(in the rows, 128 means zero)
Known rows, with every step that occurs
tamib, motim: [141 114  95  94 140 122 121 141 122 179 132 186 119 133 109 121 158 124
 144 112 119 133 153  95 120 130 129]
sina, bovim, sizuz: [125  91  50 142 116 118 130  87 164 101  98  68 174 135 120 139 180 142
 147 123 157 114 103 140 127  80 144]
sina, bovim, motim: [127  79 124 123 132 140 141 190 149 129 148 113 181 126 162  95 131 124
 174 142 177 138 134 126 101  43 141]
rafo, sokira, bovim: [140  96 119 119 122 131 132 169 154 164  39  87 113 127 143  97 148  49
 155 169 111 121 160 126 115 114 175]
tamib, sizuz, rafo, sokira, bovim, motim: [143 132 159  78 132 135 135 216 148 167  50 101 147 124 176 107 136  58
 179 192  97 126 174 103 108  42 169]
rafo, sokira: [123 110 153 154 127 141 133 176 142 143  98 137 119 126 133 126 117  60
 135 144 113 113 119 146 120 119 150]
tamib, sina, bovim, sizuz, rafo: [127 135  78  98 128 120 121  92 159 104  56 135 153 125 117 169 176 134
 137 129 107 117 119 131 149 105 131]
sina, bovim: [124  78  85 157 130 130 138 150 155 114 137  88 161 131 129 124 137 131
 146 114 168 126 118 139 118 111 130]
tamib, liremul: [124  89 151 102 142 126 129  91 135 139 160 181 178 133 133 173 126 121
 160 157 119 130 155 108 138 132 120]
sizuz, bovim, motim: [132 138 144  95 129 130 128 193 143 137 147 163 171 122 155 119 120 126
 134 154 107 138 153 126 124  32 114]
zekuge, rafo, sokira, bovim, sizuz, sufu: [140 112 133 116 106 123 138  93 151 136  56 104 152 122 126 129 141  70
 113 187  94  99 149 129 136  91 159]
zekuge, rafo, sokira: [117  90 184 171 114 156 138 165 138 142  61 181  90 115 130 115 120  62
 125 121 111 117 113 129 116 132 158]
tamib, sizuz, rafo, sokira: [127 161 174 132 138 132 129 187 139 139  67 132 120 129 137 171 112  57
 129 153  68 105 127 134 134 117 141]
sokira, bovim, motim: [143 107 131  75 126 133 134 175 139 160  89 102 148 123 169  74 147 103
 176 175 140 143 174 103 105  52 161]
motim, bovim, sizuz: [131 107  43 127 111 108 127  96 183 117  75 130 166 128 128 139 146 129
 142 114 138 124 112 142 129  99 136]
sefi, sina, bovim: [123  79  74 161 122 145 132 199 158  96  99  85 183 127 130 129 117 163
 157 116 167 129 139 145 122 117 133]
motim, bovim, sizuz, rafo: [133 144 100  90 126 109 121  85 157 115  42 149 141 123 122 163 149 126
 119 127 107 124 126 149 150 123 127]
sokira, rafo, sizuz: [132 109 140 107 131 123 112 145 124 135 159 126  72 142 169 165 134 144
 138 155 137 132  91 135 126  98 160]
sefi, sina, bovim, motim: [127  80 113 124 125 153 137 226 152 116 118 109 198 122 163  99 115 150
 181 144 175 140 150 130 105  47 141]
sefi, sina, bovim, sizuz, rafo: [129 133  98 104 126 127 120 109 144  92  39  98 162 126 114 168 162 158
 131 134 123 118 131 150 151 109 136]
zekuge, rafo, sokira, bovim, sizuz, tamib: [122  99  80 126  96 117 123 107 134 140  35 156 122 130 127 112 160  54
 148 163  82 109 149 106 133 137 167]
sokira, rafo: [138 103 124 110 136 118 115 139 136 160 119 131  94 133 121 129 130 138
 121 134 144 149 127 134 132 102 132]
sefi, sina, bovim, sizuz, tamib, liremul: [114  68  73 115 121 118 122 100 147 111 132 182 225 139 128 181 132 122
 184 170 112 117 166 110 147 133 128]
liremul, tamib, motim: [140 107  97 109 147 141 114 137 124 188 135 163 102 154  94 133 129 125
 148 140 123 121 183  84 114 149 102]
zekuge, kobad: [110 126 184 142 134 143 130 113 141 110 117 102 114 121 120 121 131 137
 121  91 122 131 121 113 117 106 118]

Rows
[132 117 117 108 132 123 123 145 162 157  27 184 124 125 120 151 148  57
 136 136  91 112 129 146 133 114 150] -> tamib, motim, bovim, sizuz, rafo, sokira
[134 193 154 100 141 117 124 145 124 123  92 122 129 131 131 184 123 125
 122 140  73 117 137 112 146 127 116] -> tamib, sizuz, rafo
[141 152 114  64 126 111 117  66 134 128  13  90 124 127 121 150 189 120
 128 160  94 119 150 129 151 114 151] -> sokira, bovim, sizuz, rafo
[130 117  85  93 130 114 112 151  99 169 170 222 106 146 137 142 145 100
 158 144  93 120 143  87 124 154 143] -> rafo, sizuz, tamib, motim
[132 159 109 152 137 137 123 168 145 135 145  73 134 159 127 174  86 130
 148 156  99 103 157  85 118 124  96] -> liremul, tamib, sizuz
[118  73  33 140 122 121 121 184 169 124 158 177 140 139 153 146 128 110
 175 137 129 130 113 113 124 113 141] -> sokira, rafo, sizuz, tamib, sina, bovim
[115  92 139 101 132 117 120  98 114 127 200 218 166 144 162 193 114  98
 175 188  91 117 144 100 143 159 134] -> rafo, sizuz, tamib, liremul
[132  91  26 105 125 105 117 118 130 162 128 187 154 143 104 128 177 104
 160 124 113 119 150  92 127 130 134] -> sina, bovim, sizuz, tamib, motim
[123  78  87 127 132 156 134 202 172 137 145 141 176 134 157 107 114 121
 194 154 159 132 155  99  97  51 124] -> liremul, tamib, sina, bovim, motim
[137 106  76 110 111 120 126 102 165 140  19  64 137 131 131 117 189  79
 153 164 111 109 138 129 125  82 178] -> rafo, sokira, bovim, sizuz
[134 133 120 106 130 112 108 169 146 128 163 149 104 139 154 181 129 145
 105 152  89 132 113 146 144  74 124] -> sokira, rafo, sizuz, bovim
[136 126 151  81 132 127 118 206 142 141 165 161 136 131 181 142 125 136
 142 173 112 142 131 131 122  13 135] -> sokira, rafo, sizuz, bovim, motim
[139  98  22 106 118 104 122 103 180 148  76 167 160 132 116 135 166 128
 152 105 133 128 128 120 123 101 136] -> tamib, motim, bovim, sizuz
[120 114  36 130 105  98 120 104 154 120 101 183 163 135 128 134 124  93
 145 138 106 119 134 129 138 142 128] -> motim, bovim, sizuz, tamib
[124 137 186 125 137 138 127 159 129 141  61 153 105 122 127 149 120  56
 119 152  90 112 126 154 138 132 145] -> sizuz, rafo, sokira
[141 113 168  72 132 140 134 195 140 168  45 119 134 119 169  88 143  56
 171 191 115 132 174 120 110  53 172] -> sizuz, rafo, sokira, bovim, motim
[133 174  97 141 134 123 117 189 163 129 150 107 153 152 119 191  90 135
 114 153  59 108 168 105 136  94  73] -> liremul, tamib, sizuz, bovim
[119  86  75 118 123 137 135 211 160 132 151 182 189 125 163  98 122 101
 193 148 140 137 145 101 106  57 135] -> sizuz, tamib, sina, bovim, motim
[145 119  73 102 121 102 132 100 166 141 126 159 189 131 117 148 121 106
 115 154 113 111 146 135 137  98 119] -> tamib, motim, bovim, sizuz, sufu
[134 180  96 130 128 108 122 192 160 121 144 123 167 136 131 181 114 133
 110 132  55 119 144 114 141  79  93] -> tamib, sizuz, bovim
[125 131  79 106 133 132 116  90 162 111  59 118 141 138 108 175 157 133
 140 146 110 109 139 124 145 115 116] -> liremul, tamib, sina, bovim, sizuz, rafo
[131 165 133  84 130 116 117  64 125 112  55 124 128 126 113 169 169 134
 112 142  96 117 123 139 155 117 132] -> bovim, sizuz, rafo
[118  78  76 104 123 102 123  74 156 131 141 224 206 138 132 176 123  93
 173 165 100 122 158 108 147 144 120] -> motim, bovim, sizuz, tamib, liremul
[134 157 130 109 135 136 125 219 154 141 157 124 174 142 155 148  93 128
 147 172  89 123 174  99 117  27  94] -> liremul, tamib, sizuz, bovim, motim
[139 127 165 103 131 116 123 133 122 129 194 127 120 139 157 171  96 118
 105 194 115 115 116 147 140  95 137] -> sokira, rafo, sizuz, sufu
[142 129 159  87 137 147 130 216 149 173  56  87 136 138 167 114 117  60
 182 209 102 118 193  96 103  52 152] -> liremul, tamib, sizuz, rafo, sokira, bovim, motim
